Every row comes from one small tree of marks. Brackets hold a mark, then the marks that hang from it, in the order of their numbers. Every link used is in the known rows. Which tree was each row made from?
Known rows
[K_93 [K_70 K_263]]: [ 15.4 -22.0  -2.3   9.1   7.4  -3.1  -7.3 -13.0   6.6 -23.2  10.0 -26.9
  -3.2  42.3  30.6 -27.8 -60.5   0.9 -26.4  -7.1  32.6 -24.8 -16.5 -26.4]
[K_10 [K_93 [K_70 [K_899 K_263] K_978]]]: [ 16.5  -9.8 -26.8  21.7 -23.2  11.2  10.5  15.0 -59.3   4.7  33.0  19.4
  44.5 -38.5 -56.1   4.7   6.0  22.5  31.1 -20.3  39.5  24.0  13.8  -7.1]
[K_10 [K_93 [K_70 K_263 K_978]]]: [  0.2 -37.3  -1.3   4.7 -22.0  11.5  -3.2 -45.9 -12.8 -25.9  10.1 -17.8
   7.9  -0.2   2.6   4.7 -27.1   4.5   2.7 -35.8  23.4 -17.8  -0.5 -18.4]
[K_10 [K_93 K_70] K_899]: [ -6.3  20.3   4.0 -66.6  -7.5   9.4  17.7 -53.8   3.1 -36.0 -63.3   6.2
  11.4  39.3  55.6   4.9 -13.0  53.3   4.8  19.7  42.0 -35.4  -8.3  43.5]
[K_899 K_93 [K_263 K_10]]: [ -2.2 -16.8   0.4  -4.8  34.3 -35.7  -9.1  16.3 -23.0  66.5 -26.6  23.5
  22.2 -15.7 -21.3 -17.7  20.9 -14.3 -41.5  32.4 -12.3  -0.9 -11.9  13.3]
[K_70 K_10 [K_263 K_93] K_899]: [ -1.0   3.1  -2.1  58.1  20.5 -36.4 -17.3  13.1  11.0   5.6  36.9 -19.9
  -1.3  47.7  33.9  22.2  28.5 -23.7  68.8   6.1 -53.0 -22.6  27.0   1.0]
[K_70 K_263 [K_899 K_93] [K_978 K_10]]: [  3.4 -38.5  13.2  71.2 -39.6  24.3 -30.0  37.4   1.2  27.5  68.7   3.3
 -41.3 -47.7 -77.9   2.0  15.3 -66.3  12.8 -37.4 -49.9  62.1  -0.9 -34.6]
[K_978 K_10 K_263 [K_899 K_93]]: [ -1.7  48.6  29.3  -9.2 -25.6  -1.9 -11.3  78.6  23.4  21.8  32.1  17.1
 -74.3 -68.5 -54.5  -2.8   6.3  -1.4  -4.7  40.9 -24.4  52.8 -19.7 -21.5]
[K_70 [K_263 K_10] K_978]: [-29.0 -54.5  -7.3  24.2  20.0   9.7 -19.1 -33.0  -5.4   4.2   7.7 -43.9
  17.4  -2.7 -14.9   1.4  12.0 -34.1 -10.4 -38.8 -15.5 -20.7  16.3 -26.1]
[K_978 [K_263 K_10 [K_93 K_70]] K_899]: [-25.5  89.8 -15.8  -2.2  30.9 -17.5  44.3  65.8 -16.0 -27.2   0.3  -0.8
 -45.5 -34.3  30.5  -8.9   0.8  26.4 -27.7  26.0  24.3  -5.0 -15.7 -36.3]
[K_899 [K_263 [K_93 [K_70 K_10]]]]: [ 29.0  11.7 -12.3   1.9  22.4 -30.9  20.5   2.1   7.8  -0.6  -1.4  14.5
  30.8  47.1  50.2   3.8 -23.6   4.3 -10.9  25.8   6.0 -19.1   0.0  -5.1]
[K_978 [K_10 [K_93 K_70] [K_899 K_263]]]: [ 19.8 -30.6 -10.6 -50.7 -21.9  23.1  10.3 -20.7  10.5 -17.0 -13.3  22.5
  48.2  20.1 -10.1 -10.2 -43.9  33.4  -9.9  42.7  40.8   9.5 -12.7  13.3]
[K_93 [K_70 K_263 K_899]]: [ 14.9  -6.0 -17.5  41.6   4.4   0.8  -7.4  28.6 -18.7 -16.4  33.0 -18.7
  -4.3  22.3   2.3 -26.3 -33.4  -1.6  22.6 -15.2  34.0  -1.3  -8.2 -26.0]
[K_10 K_899]: [-16.5   3.0  13.5 -44.6   5.1   8.1  -7.0 -57.5  30.5 -18.5 -48.2 -17.7
   5.8  33.8  34.8   7.5  10.0  20.5  -5.7  12.2  -5.3 -32.7  14.7  32.3]
[K_899 [K_93 K_70]]: [ 10.0  43.2  24.8 -18.6  -0.6  -3.8  11.7  12.6  -3.0   8.0 -34.1  17.6
 -44.4   8.2  39.7 -13.1 -15.6   4.3 -51.0  -0.4  21.6   1.2 -29.4  14.7]
[K_93 [K_70 K_10 K_899]]: [ 14.9  45.8 -14.0   3.2  23.3   7.6  -0.3  42.6  -5.8  -8.2   7.8  -7.6
  19.3  48.4  30.9   6.8   1.5  29.9  45.0 -11.5  24.0  -4.8   8.0  21.5]
[K_978 [K_10 K_899] [K_263 [K_93 K_70]]]: [-10.4  58.8  14.9 -35.1 -24.1  31.8  36.0  -7.8  51.9 -53.5 -21.9   0.9
 -41.6   5.7  51.5   7.0 -27.5  23.7 -35.3  23.5  17.4   8.9 -15.1 -28.0]
[K_93 [K_70 K_10]]: [ 11.4  31.8   4.3 -31.4  23.5   5.6   0.4  -3.1  18.5 -17.9 -19.0 -11.7
  21.0  59.5  58.2   3.4 -23.1  30.2   1.3  -4.3  27.4 -28.8  -2.5  25.2]
[K_899 [K_263 [K_93 K_70]]]: [ 20.2  11.8 -10.3   0.2   6.0 -24.0  26.7  -6.1  -6.5  -6.9  -0.5  11.4
   5.9  15.0  28.2 -10.0 -35.6   8.3 -47.4  22.6  19.9 -11.8  -7.8 -27.6]
[K_978 [K_10 K_93 [K_899 K_263]]]: [ -2.5 -47.5  -4.9 -50.1 -20.4  11.0 -15.7 -42.3  17.7   0.9 -12.2  11.1
  53.1   9.1 -28.5   9.2  -5.3  24.0  11.1  58.8  -6.3   2.4  11.8  26.8]
[K_93 [K_70 [K_263 K_10] K_899 K_978]]: [ -6.6 -15.3 -32.5  63.1  15.9  27.6   3.6  28.9 -40.4  -7.1  37.6 -28.4
  12.1  -7.7 -23.2 -19.8  -7.6 -25.5   4.8 -64.4  24.0  12.6   3.2 -33.9]
[K_899 K_93]: [ -8.8  21.8  31.0 -20.2   1.4 -16.1  -9.1  -6.0  12.5  28.2 -33.0  11.2
 -39.0  -3.3  15.0   4.2  22.8  -3.3 -29.0  14.7 -26.7 -10.8  -5.4  23.9]
[K_899 [K_93 [K_70 K_978]] [K_263 K_10]]: [ 14.8  -9.3  -7.3  15.6  14.2   3.8  15.7  22.7 -37.7  43.1 -11.0  31.3
  12.7 -40.2 -32.7 -23.3  -7.1 -24.8 -64.3 -31.0  23.9  24.8 -22.1 -12.1]
[K_899 K_93 K_263]: [ 21.8 -20.0  16.6  -4.1   3.5 -37.3 -16.1   6.2  -3.7  54.2 -14.7  25.4
   3.6 -12.9 -26.1 -13.7   4.8 -10.0 -27.2  31.5 -20.5   9.5 -10.7   7.7]

Which tree is each row?
[-13.5  14.9  35.5 -22.1 -46.2  45.6  -6.1 -19.7  48.4   9.5 -20.4   7.5
 -50.6 -60.2 -38.3  26.5  23.8 -18.6 -16.1 -13.7 -28.6  44.4  -5.7  -6.5]	[K_70 [K_978 [K_10 [K_899 K_93]] K_263]]
[-22.0 -23.6  14.5 -25.0 -32.4  62.6  -8.0 -47.6  45.9 -29.0  -1.6 -23.4
  -3.5 -11.5 -24.5  22.0   9.3  -9.2 -17.0 -24.3 -24.0  14.1  20.2  -1.0]	[K_70 [K_978 [K_10 K_899]]]
[ 19.5 -33.9  16.9  31.8 -39.5  33.5  -8.0  16.2  16.0  -0.1  41.4   7.1
 -46.2 -25.6 -31.9 -15.2 -46.0 -63.0 -52.3 -45.0  -8.1  42.2 -30.8 -44.2]	[K_899 [K_93 [K_70 K_263 [K_978 K_10]]]]
[ 18.3 -28.3   8.9  66.9  -1.9 -18.4 -33.5  25.2  -3.6  47.0  38.1   3.0
 -13.1  -6.9 -35.3  10.9  42.5 -54.8  70.4 -40.9 -55.0  23.2   9.9   9.8]	[K_70 K_10 K_263 [K_899 K_93] K_978]
[-29.8  48.4 -30.7 -14.6  30.3  10.5  19.0  25.5 -52.2  -9.3 -14.4   3.8
  26.4  11.1  20.7  -7.1  21.5  48.4  19.1   5.6  43.8 -14.6   0.4  27.9]	[K_263 [K_10 [K_93 [K_70 K_899]]]]
[-28.2  42.6  19.6 -41.2  21.7  -5.6   7.3  -9.9  17.5  28.8 -80.1   5.9
 -23.6 -14.7  27.1  -4.4  41.1   9.1 -13.1  24.6  -9.8  -7.2 -14.6  23.1]	[K_978 [K_263 [K_10 [K_899 K_93]]]]
[ 33.3 -23.4  16.1 -22.6  15.8 -42.8 -16.2 -17.0  25.6  54.3 -44.9  37.9
  29.9  35.6   8.5   1.0  20.0 -15.4  24.6  39.1 -28.3  -0.4  -1.0  56.6]	[K_70 [K_10 [K_899 K_93 K_263]]]
[ 16.5 -40.4 -12.7 -31.7 -23.9  15.3  20.4 -60.9 -18.5 -14.8 -27.4  22.7
  50.2  -5.6 -11.0   2.8 -13.9  25.4  -1.5  -7.3  38.2  -3.1   5.0  15.7]	[K_10 [K_93 [K_70 K_978]] [K_899 K_263]]
[ -5.2 -67.2   9.5 -15.6  -9.2  -1.5 -27.1 -85.3  27.2  -8.7 -17.8 -19.0
  44.5  41.0  17.3  30.6  26.0 -10.5  73.6 -16.3 -32.3 -34.2  30.6  42.4]	[K_70 [K_10 K_93 K_899] K_263 K_978]
[ 23.3 -36.4  -2.6  21.3   4.4  13.1 -15.3 -24.0  16.6 -13.3  19.1 -31.3
  23.3  37.4  19.5   6.4 -32.6 -24.9  12.1 -57.1   9.0 -14.6   5.4 -15.3]	[K_93 [K_70 K_10 K_263 K_978]]
[  1.3 -10.4   0.1 -14.2   3.5 -31.2  13.7 -50.0  19.3  -1.2 -29.3   9.5
  14.9  21.1  20.5   6.1   6.4   6.3 -15.0  44.9 -24.5 -24.5  17.7   3.9]	[K_10 [K_899 [K_263 K_93]]]
[-29.8  69.2 -28.5 -21.1  20.9  12.8  17.8  40.2 -43.0  -8.3 -21.1  -6.9
  16.8 -14.9  11.6   1.1  22.2  68.1  43.3  13.2  54.9  -2.4  -3.1   2.6]	[K_978 [K_263 [K_10 [K_93 [K_70 K_899]]]]]
[ 27.5 -22.0  -1.0   1.4  23.3 -11.5 -18.4  -7.0  20.3 -13.5   7.6 -23.2
  22.0  75.9  45.3 -15.2 -44.9  -1.7  19.3  -3.7  22.0 -32.8  -7.3   0.0]	[K_93 [K_70 K_10 K_263]]
[-10.9 -29.1   3.5  53.6   9.6 -23.0 -14.5  40.5 -32.5  35.7  33.3   3.5
 -36.5 -58.2 -52.7 -17.9  27.9 -57.7 -13.5 -26.2 -42.8  23.8  -9.0 -13.3]	[K_70 [K_263 K_10] [K_978 [K_899 K_93]]]
[-32.5  -6.2 -22.5  76.7  16.6   0.5   4.3   4.2 -30.9   2.0  37.4 -28.9
  -8.5 -22.2 -10.5  14.7  49.1 -43.2  16.6 -40.4 -42.3  -4.4  25.9 -37.3]	[K_70 [K_263 K_10 K_93] K_899 K_978]
[ 22.7 -27.8  16.5 -19.5  -1.0 -30.4  -8.7 -21.9   9.0  46.4 -43.1  37.3
   8.9   3.6 -10.0 -16.3   7.0 -11.2 -16.7  36.7 -14.5   3.6  -6.1  32.7]	[K_10 [K_899 K_93 K_263]]
[-18.6 -74.0   9.2  -9.0 -42.8  34.8 -22.1 -70.5  30.3 -25.2  12.9 -20.7
  17.0  -0.6 -24.0  17.7   0.0 -19.3  24.4 -11.1 -29.3   3.6  16.6   2.2]	[K_70 K_263 [K_978 [K_10 K_93 K_899]]]
[  1.0 -17.5   2.0  59.9   3.2 -33.1  -8.4   9.7  11.9 -10.4  59.2 -14.1
 -29.0  -1.9   0.4  20.8  20.4 -49.3  40.4 -22.1 -69.4  -6.5  28.8 -18.9]	[K_70 K_10 [K_263 K_93] [K_978 K_899]]
[ 20.4  47.3  14.3   0.4 -21.9   7.4   7.8  87.8   5.6  -6.0  33.8  37.2
 -66.2 -29.9 -27.0 -24.3 -34.2 -10.0 -51.0  19.0   9.1  48.5 -35.1  -6.3]	[K_978 K_10 [K_899 [K_93 K_70]]]
[ -5.9  22.7  -2.9 -12.2 -24.1  18.5  16.0  14.7 -29.9 -33.9  19.8   7.3
 -12.9 -38.6 -17.2   2.1   0.3  29.8   5.5 -23.8  26.9   7.0   4.0   3.6]	[K_10 [K_93 [K_70 [K_978 K_899]]]]
[ -4.0  42.2   7.0 -38.3  24.8   1.6  29.6  -2.6  -2.7   4.5 -76.9  21.8
 -19.8  20.3  52.9 -25.9   5.1   0.8 -53.6   5.2  26.0 -12.3 -34.3  37.8]	[K_263 [K_10 [K_899 [K_93 K_70]]]]
[ 16.5 -14.3  -3.1 -16.3  21.0 -39.0   4.4 -43.8  33.2   9.7 -29.5  13.7
  41.5  52.6  43.5  23.7  16.9  -3.2  19.5  39.6 -37.6 -28.1  24.1  29.4]	[K_70 [K_10 [K_899 [K_263 K_93]]]]
[-30.1  33.6   5.2 -35.5 -25.3  11.2 -17.2  36.8  15.0 -13.1  38.1  -4.4
 -25.0 -46.7 -42.7  13.1   4.7  47.2  36.2  55.9  -7.3  20.1   1.5  -8.7]	[K_978 [K_10 K_93] K_263 K_899]
[ -1.5 -22.5  11.3   4.6  18.2 -39.4  -7.1 -55.4  51.5 -17.1 -24.0 -18.5
   3.0  77.3  80.8  17.4   8.7 -24.8  34.2  22.6 -50.8 -51.7  15.3  21.8]	[K_70 [K_10 K_899] [K_263 K_93]]
[ 15.0  20.1   1.7 -49.2  18.0  11.5   9.1 -27.3  35.6 -28.5 -49.9  -4.8
  24.9  76.8  75.0   0.1 -13.8  29.2  11.0   1.5  27.2 -31.0   1.7  50.1]	[K_93 [K_70 [K_10 K_899]]]
[-12.8 -68.8   6.9  26.2 -31.3  41.1 -32.8 -27.0  33.2 -13.2  50.8 -39.4
  -5.7 -10.2 -48.6   6.9 -18.1 -43.4 -19.8 -34.1 -33.8  10.2  13.0 -45.6]	[K_70 K_263 [K_978 K_10]]
[-22.5 -34.5 -28.4   2.5  11.3 -18.7  -6.3  16.1 -54.5  25.2  23.6   7.7
  46.1 -61.7 -75.1   1.4  36.3   9.2  18.2  11.5  -5.3   8.0  19.6   2.6]	[K_70 [K_978 [K_899 [K_263 [K_10 K_93]]]]]
[  7.3  -4.2 -15.1  19.9  -6.2  -6.9  -8.1  13.1 -35.5 -16.2  23.9 -11.1
  10.0  22.3   5.7 -11.8 -19.2  22.4  51.3   3.2  30.7  -9.1  -3.2  -3.0]	[K_10 [K_93 [K_70 K_263 K_899]]]
[ 10.7  47.1  -0.1   1.8  -1.6  13.3   2.6  43.6   6.6 -18.4  29.1 -11.0
 -15.8 -32.4 -13.4  14.8 -10.9  25.4  37.2 -34.7  26.2  18.6   5.0 -19.5]	[K_93 [K_70 K_10 [K_978 K_263 K_899]]]
[ -7.7 -26.0 -30.2 -14.1  11.3  14.4  17.9 -20.0 -46.0   6.2 -11.9  -0.1
  67.2 -22.5 -24.1  -2.8  -1.8  18.1 -22.5 -16.1  42.9  -4.1   0.8  -1.7]	[K_899 [K_263 [K_10 [K_93 [K_70 K_978]]]]]
[ -7.9  25.1  12.5  34.4 -18.7  10.9  -7.6  23.8 -19.8  31.0  12.1  13.5
 -40.0 -50.0 -39.0  17.5  58.9 -23.4  11.2 -42.2 -31.3  27.7  14.5  11.0]	[K_70 [K_899 K_93] K_978]
[ -1.7 -25.0 -17.3 -15.5  31.0   0.8  10.3 -29.2   3.6 -23.8 -36.7 -21.3
  23.5  52.9  48.6 -36.1 -37.1  -1.0 -22.6  -4.5  35.3 -35.5 -16.6   2.6]	[K_93 [K_70 [K_263 [K_10 K_899]]]]
[ 25.3  -6.5   9.5  15.9   1.7 -52.5 -13.4  56.2 -20.6  49.6  25.4  37.9
 -18.9 -43.9 -58.2 -22.1   1.8 -12.2 -13.2  46.3 -23.2  29.8 -13.3   1.3]	[K_978 [K_899 K_93 K_263]]
[ -3.7 -42.8   1.0   6.4 -34.0  24.7  10.9 -43.1  32.3 -11.1  16.8   5.8
   8.9 -23.8 -33.2  24.1   7.3 -33.3 -33.4   3.4 -42.6  25.6  21.9 -20.2]	[K_70 [K_978 [K_10 [K_899 [K_263 K_93]]]]]
[-31.1  36.0 -17.3 -53.7  30.8   7.2  18.2 -14.0 -26.0 -19.7 -42.8  -6.5
  28.6  27.2  51.6  -5.7   2.2  49.9 -26.7  15.0  46.6 -39.2 -11.3  24.0]	[K_263 [K_10 [K_93 K_70]]]
[-28.0  58.2 -10.8 -12.9  38.1   2.9  41.3   0.0  -9.1 -26.4 -35.7 -14.5
 -15.1  24.5  78.2  -5.4   2.0  13.3 -61.4   5.5  18.5 -35.5 -11.7  -5.5]	[K_263 K_10 [K_93 K_70]]
[-26.0  30.1  -1.9  20.4 -19.0  33.2 -14.2  11.1  -7.4  -1.8  25.2 -31.3
 -15.2 -58.7 -45.8  35.6  42.9  19.1  45.4 -40.6  -4.1  20.2  30.4 -24.6]	[K_70 K_899 [K_978 K_263]]
[-11.0  57.6  -9.0 -22.0 -28.3  42.3   3.6  49.1  -4.1 -26.4  23.3   3.9
 -10.0 -27.6 -22.3  10.4  -9.4  57.1  38.7  20.6  40.2  29.3  -8.6 -19.7]	[K_978 [K_10 [K_93 [K_70 K_899]]] K_263]
[  3.5 -16.0  -6.3  42.6 -15.1 -27.2   9.2  18.1 -20.3   6.0  54.7   8.4
 -16.5 -60.0 -51.9  10.5  19.7 -20.2 -12.6   0.4 -38.6  16.9  26.4 -31.0]	[K_70 [K_978 [K_899 [K_263 K_93]]]]
[ 44.9   7.7  10.5  31.7  14.3 -48.1 -11.4  65.9  -1.0  15.0  29.6  28.4
 -37.6  20.1  10.9 -31.0 -33.2 -32.0  19.2   9.5  -3.8   9.3 -28.4   6.7]	[K_978 [K_899 [K_93 [K_70 K_10 K_263]]]]
